Known rows, with every way that one mark hangs from another
(z532 (z43 z796)): [-.13, .13, -.06, .01, -.12, .06, -.08, -.13, .01, -.01, .08, .02, .00, -.03, .00, .05, -.04, .04, -.07, -.09, -.04, .00, .00, -.09]
(z915 z201 (z532 z43)): [.01, .08, -.09, -.03, -.03, .06, .11, .05, .02, -.10, -.16, -.05, -.09, .05, -.04, -.20, -.07, -.02, .25, -.06, .11, -.19, .08, .00]
(z201 (z532 (z43 z377 z703 z852)) z915): [.21, -.05, .06, .01, .07, .21, .04, -.19, .02, .06, -.08, -.10, -.02, .03, .01, .09, -.02, -.16, -.38, -.03, -.14, .07, .04, .04]
(z915 z532): [-.14, .13, -.01, -.05, .00, -.26, .08, .01, -.02, -.02, -.05, -.01, -.05, .02, -.06, .14, -.07, .06, .14, -.09, .03, -.01, -.09, .00]
(z201 (z532 (z43 z703 z852)) z915): [.19, -.15, -.06, .03, -.01, .09, .00, -.19, -.01, .07, -.07, -.14, -.01, .04, .04, .08, -.05, -.09, -.23, -.13, -.12, .03, -.01, .03]
(z63 (z43 z532 z703)): [.01, -.01, .10, -.04, -.11, -.24, .07, .13, -.01, -.02, .14, -.03, .01, .01, .02, -.02, -.12, .03, .15, -.20, .03, .02, .00, .01]
(z201 (z532 (z43 z796))): [-.05, .03, -.05, .01, -.07, -.07, -.11, -.19, .02, .00, .07, -.03, -.05, .00, .02, .12, -.04, -.09, -.40, -.13, -.10, -.08, -.10, -.03]
(z377 z915): [-.15, .14, .03, .02, .01, -.02, -.06, -.08, .04, -.01, .09, .10, -.05, .00, -.12, .05, .02, .07, -.04, -.02, .03, .10, -.14, .01]
(z703 (z43 (z852 (z915 z532)))): [-.12, -.06, .16, .02, .10, -.38, .04, -.05, -.04, -.03, -.09, .02, .04, -.05, -.07, .02, .08, .01, -.11, .05, -.04, .06, -.04, .11]
(z532 (z201 z915)): [-.14, .21, -.08, .03, -.04, -.39, .03, -.15, .02, .14, -.07, .03, -.09, -.02, -.04, -.14, .02, .18, -.02, -.02, .01, .15, .00, -.07]
(z703 (z43 z852)): [-.15, .11, .19, .04, -.02, -.33, -.04, -.02, .01, .04, .03, .02, .02, -.04, -.10, .03, .01, .06, .03, .09, -.11, .10, -.09, .15]
(z796 (z43 z377 (z852 (z201 z532 z915)))): [-.10, -.12, .14, .08, .20, -.40, -.12, .07, -.02, .10, -.07, .00, .00, .03, -.06, .25, .03, -.04, -.19, .19, -.15, .11, -.05, .12]
(z852 (z201 (z532 (z43 z703 z796))) z915): [.10, -.25, -.19, .05, -.15, -.09, -.15, -.15, .02, -.05, .07, .03, .02, .00, .06, -.01, .02, .05, -.34, -.04, .01, -.06, -.01, -.09]
(z201 (z532 z43) z915): [-.05, .04, .03, .03, .07, -.30, -.03, -.27, .02, .09, -.05, -.06, -.12, .01, -.05, .08, -.02, -.05, -.45, -.14, -.13, .08, -.04, -.02]
(z852 (z201 z915)): [-.23, .06, -.01, .03, .04, -.54, -.04, .11, -.01, .12, -.03, .04, -.03, .03, -.10, .09, .01, .22, .26, .07, -.03, .19, -.05, -.05]
(z703 (z43 z377 (z852 z201 z915))): [-.18, .04, .25, .07, .11, -.48, -.08, .03, .03, .00, .00, .17, .06, -.09, -.16, -.13, .14, .13, -.10, .27, -.06, .18, .04, .14]
(z43 z532 z796): [-.07, .07, .00, -.09, .10, -.04, .05, .08, -.04, .04, .14, -.02, -.01, -.01, .09, .01, -.05, -.03, .11, -.14, -.03, -.01, -.09, -.08]
(z377 (z796 z43) (z915 z201)): [-.12, -.22, -.03, .03, .11, .21, -.09, .05, .05, -.15, .02, .07, -.09, .03, -.04, .08, .15, -.01, .09, .10, .10, -.08, -.07, -.04]
(z703 (z43 z377 (z532 z201) z852)): [.01, .26, .16, -.01, .12, -.16, .09, -.01, .03, .06, -.06, .07, -.03, -.08, -.08, -.45, .07, -.03, -.13, .11, .02, -.01, .10, .13]
(z915 z201 (z532 (z43 z703 z796 z852))): [.25, -.18, -.24, -.04, -.14, .68, .08, .22, -.03, -.13, -.14, -.16, .06, .09, .14, -.04, -.06, -.11, .53, -.03, .11, -.26, .06, -.03]
(z43 z377 z532 z703 z796 z852): [.19, .00, .03, -.11, .10, .50, .11, .14, -.05, .01, .11, -.06, .09, .01, .15, .03, -.05, -.13, .21, -.04, -.03, -.02, -.01, -.02]
(z532 (z43 z703 (z852 z201))): [.08, -.03, -.19, .06, -.24, .07, -.07, .03, .01, -.03, -.02, .00, .09, .00, -.05, -.17, -.05, .17, .36, -.03, .06, -.06, .09, .04]
(z915 (z201 (z532 (z43 z377 z796 z852)))): [.12, -.01, .02, -.02, .07, .38, -.01, .06, .04, -.05, -.02, -.07, -.01, .04, .07, -.10, -.01, -.24, -.08, .02, -.09, -.16, .00, .09]
(z796 z43): [-.18, .08, .08, .05, -.05, -.33, -.09, -.14, .01, .02, .10, .06, -.04, -.04, -.02, .18, -.08, .09, -.09, .01, -.08, .07, -.05, .03]
(z796 (z43 (z377 z915) z703)): [.05, .02, .12, .07, -.04, .34, -.11, -.12, .06, -.06, .09, .13, -.04, -.01, -.05, .24, -.01, .00, -.27, .19, .04, .08, -.02, .02]
(z63 (z43 z852)): [-.25, .06, .15, .03, -.13, -.42, -.05, .15, -.01, .01, .10, .00, .09, -.02, -.08, .07, -.06, .07, .25, -.14, -.09, .11, -.07, .13]
(z852 (z201 (z915 (z532 (z43 z703 z796))))): [.03, -.16, -.24, .01, -.14, .16, -.03, .18, -.05, .01, -.18, -.08, .03, .08, .01, .23, .01, .09, .24, .06, .11, -.04, .07, -.21]
(z703 (z43 z377 z532 z796 (z852 z201))): [-.08, .05, .19, -.02, .17, -.09, -.04, .33, -.02, .03, .03, .05, .08, -.02, -.06, -.08, .09, -.03, .18, .23, -.03, .00, .00, .07]
(z201 z915): [-.18, .12, .08, .00, .08, -.36, .03, -.07, -.01, .12, .02, -.01, -.06, .01, -.05, .16, -.03, .11, .00, -.03, -.10, .22, -.08, -.05]

Rows
[.13, -.10, -.02, .03, .01, .21, -.10, .12, .05, -.03, .00, .04, .02, .08, -.09, .07, .05, -.04, -.05, .14, .04, .01, -.14, .13]
(z43 (z377 z915) z703 (z852 (z201 z532)))
[.11, .10, .05, -.03, -.12, .01, .12, .14, .01, .00, .03, .00, .06, -.03, .02, -.36, -.03, -.01, .16, -.10, .08, -.03, .13, .08]
(z63 (z43 z377 (z532 z201) z703 z852))
[.16, -.07, -.05, .02, -.04, -.05, .00, -.28, .02, .07, -.04, -.10, -.10, .04, .01, .12, -.06, -.05, -.43, -.12, -.09, .06, -.02, -.05]
(z201 (z532 (z43 z703)) z915)
[.04, .06, .12, .03, -.07, .06, -.04, -.15, .04, -.02, .09, .07, -.03, -.03, .01, .23, -.09, .05, -.20, .15, -.05, .07, .03, .02]
(z796 (z43 z377 z703))
[.17, .12, -.19, -.05, -.12, -.01, .13, -.10, .01, .04, .03, .00, -.06, -.02, .08, -.41, -.07, .11, .10, -.14, .13, -.09, .06, -.04]
(z43 (z532 z201) z703)
[-.22, -.15, -.01, .05, .08, .05, -.15, -.12, .03, -.10, .08, .11, -.05, -.02, -.09, .26, .15, .04, -.19, .04, .05, .02, -.11, -.06]
(z377 (z796 z43) z915)
[.10, .19, .03, -.01, -.13, .24, .03, -.22, .07, -.04, .03, .05, -.03, -.03, -.06, -.04, -.08, .05, -.21, -.01, .00, .03, .12, -.03]
(z532 (z43 z377 z703))
[-.10, -.04, -.06, .02, -.01, -.48, -.08, .08, -.01, .04, .02, -.02, .01, .04, -.07, .00, -.02, .06, .13, -.04, -.07, -.02, -.17, .15]
(z43 (z852 (z201 z532)))
[.18, -.02, -.37, .01, -.31, .49, .02, -.02, -.03, -.05, -.16, -.09, .08, .02, .09, -.16, -.02, .02, .22, -.08, .16, -.24, .10, -.08]
(z915 (z532 (z43 z703 z796 z852) z201))
[-.09, -.06, -.01, -.03, .10, -.21, .09, -.06, -.07, -.03, -.05, -.01, .06, -.03, .00, .00, .01, .02, .14, -.14, -.01, .03, -.05, .05]
(z43 (z852 (z915 z532)))
[.01, .10, -.16, -.05, .00, .07, .06, .06, -.06, .06, .04, -.03, .05, -.03, .12, -.33, .01, -.01, .28, -.14, .04, -.11, -.01, -.03]
(z43 (z532 z201) z796 z852)
[.15, -.04, -.10, .03, .00, -.08, .06, -.14, -.03, .10, -.04, -.03, -.07, -.02, .12, -.17, -.03, .06, -.08, -.03, .07, .01, .12, -.10]
(z796 (z43 (z532 (z201 z915)) z703))
[-.01, -.32, .02, .07, -.17, -.56, -.11, .11, .00, -.03, .09, .01, .10, .01, -.01, .03, .00, .08, .01, -.10, -.05, .06, -.08, .13]
(z63 (z43 z703 (z852 (z201 z532) z915)))
[-.11, -.04, -.04, .04, -.04, -.20, -.02, -.03, -.03, .00, -.12, .04, .06, -.06, .02, -.15, .15, .03, -.10, .11, .05, -.05, .00, .02]
(z703 (z43 z796 (z852 (z915 (z532 z201)))))
[.00, .01, -.14, -.04, -.06, .29, .05, .15, .00, -.10, -.12, -.07, -.04, .06, .04, -.05, -.04, -.07, .29, -.03, .09, -.22, .03, -.08]
(z915 z201 (z532 (z43 z796)))
[.17, .14, -.11, -.08, -.05, .33, .11, .01, .02, .02, .06, .03, -.02, -.02, .13, -.24, -.02, .00, -.02, .00, .10, -.08, .07, -.11]
(z43 z377 (z532 z201) z703 z796)
[.11, .06, -.07, -.05, -.12, .51, .04, .00, .01, -.09, -.07, -.03, .01, .03, .02, .19, -.05, -.07, -.08, .02, .07, -.10, .08, -.12]
(z915 (z532 (z43 z377 z703 z796)))
[-.04, .17, -.06, -.04, .12, -.31, .14, -.08, -.02, .15, -.06, -.01, -.10, -.02, .02, -.34, .01, .07, .03, -.12, .04, .07, .06, -.10]
(z43 (z532 (z201 z915)))
[.14, -.07, -.06, -.08, .05, .33, .04, .33, -.04, .00, .07, -.02, .12, .03, .09, -.03, -.01, -.01, .45, .07, .04, -.05, .02, -.02]
(z43 z377 z532 z703 z796 (z852 z201))
[-.15, .16, .10, -.01, .07, .32, -.09, .04, .05, -.02, .12, .12, -.02, .01, -.07, .21, .06, -.05, -.15, .13, -.01, .12, -.13, -.06]
(z43 (z377 z915) z796)
[.16, -.23, -.22, -.02, -.02, .20, .05, -.08, -.04, -.06, -.01, -.04, .03, -.04, .13, -.23, .08, .03, .12, -.11, .13, -.19, .10, -.04]
(z377 (z796 (z43 (z532 z201) z703 z852)))
[-.08, -.14, .03, .04, .22, -.34, -.02, .19, -.09, .11, -.04, -.03, .05, .00, .01, .00, .01, .04, .34, .02, -.05, .06, .05, .02]
(z796 (z43 z532 (z852 (z201 z915))))
[-.22, -.02, .16, .00, .00, .28, -.06, .38, -.02, -.08, -.01, .02, .12, .05, -.10, .35, .08, -.16, .15, .05, .05, .03, -.11, .04]
(z63 (z43 (z377 (z915 z532)) z796 z852))
[.04, -.46, -.11, -.02, .07, .11, .02, -.10, -.07, -.15, -.05, -.04, .08, -.02, .10, .25, .11, .00, .00, -.07, .05, -.07, .02, -.05]
(z377 (z796 (z43 z703 (z852 (z915 z532)))))
[.17, -.10, -.09, -.09, .00, .38, .07, .15, -.08, .01, .12, -.11, .10, .02, .18, .02, -.07, -.07, .36, -.13, -.02, -.05, -.06, -.03]
(z43 z532 z703 z796 z852)
[.23, -.06, -.02, -.04, .03, .35, .17, -.08, .05, -.16, -.14, .01, -.06, .01, .03, -.24, -.01, -.06, -.04, .03, .13, -.12, .20, -.04]
(z852 (z915 z201 (z532 (z43 z377 z703))))
[.15, .03, -.31, .05, -.34, .43, -.05, -.13, .01, .00, -.02, -.03, .08, -.02, .09, -.27, -.02, .08, .13, -.07, .07, -.13, .10, -.06]
(z532 (z43 z703 z796 z852) z201)
[.00, -.01, .24, .03, .14, .22, -.11, .13, .11, -.05, .01, .06, -.14, .06, -.07, .12, .12, -.23, -.42, .35, -.04, -.02, -.18, .09]
(z703 (z43 (z377 (z915 (z201 z532))) z796))
[.16, .03, .14, -.04, .08, .13, .05, -.08, .00, -.01, .10, .03, -.03, -.03, .07, .06, -.10, -.06, -.16, .04, -.01, .00, .08, .00]
(z796 (z43 z377 z532 z703))
[-.05, .15, .21, -.03, .21, -.15, .04, -.06, .00, .01, .10, .07, -.05, -.06, .00, .01, -.07, -.07, -.19, .01, -.05, .02, .06, .03]
(z796 (z43 z377 z532))
[-.16, -.17, -.04, .07, .09, -.36, -.05, .23, -.09, .06, -.20, -.05, .05, .05, -.05, .27, .02, .08, .38, .11, .00, .05, .00, .02]
(z796 (z43 (z852 (z201 (z915 z532)))))
[-.08, .32, -.02, .04, -.01, -.10, .03, -.27, .07, .10, -.13, .08, -.09, -.06, -.11, -.28, .05, .09, -.32, .02, .02, .10, .19, -.09]
(z532 (z43 z377) (z201 z915))
[-.13, .21, .31, .02, .08, -.21, -.01, -.01, .04, .03, .02, .07, .01, -.05, -.14, .05, .03, .00, -.14, .20, -.13, .13, -.03, .17]
(z703 (z43 z377 z852))
[-.03, -.11, .15, -.11, .06, -.01, .11, .15, .02, -.11, .12, .01, .00, -.01, -.02, .09, .05, -.04, -.03, -.13, .06, .02, .05, -.07]
(z63 (z43 (z377 z796) z532 z703))
[-.04, .10, .28, -.05, .21, .08, .03, .16, -.02, .03, .07, .01, .05, -.04, .00, .00, .05, -.15, -.05, .14, -.10, .03, -.01, .07]
(z703 (z43 z377 z532 z796 z852))
[.13, -.14, -.09, .02, -.07, .16, -.06, -.17, .00, .06, -.01, -.12, -.05, .05, .10, .27, -.03, -.10, -.39, -.08, -.11, .03, -.06, -.13]
(z201 (z532 (z43 z703 z796)) z915)
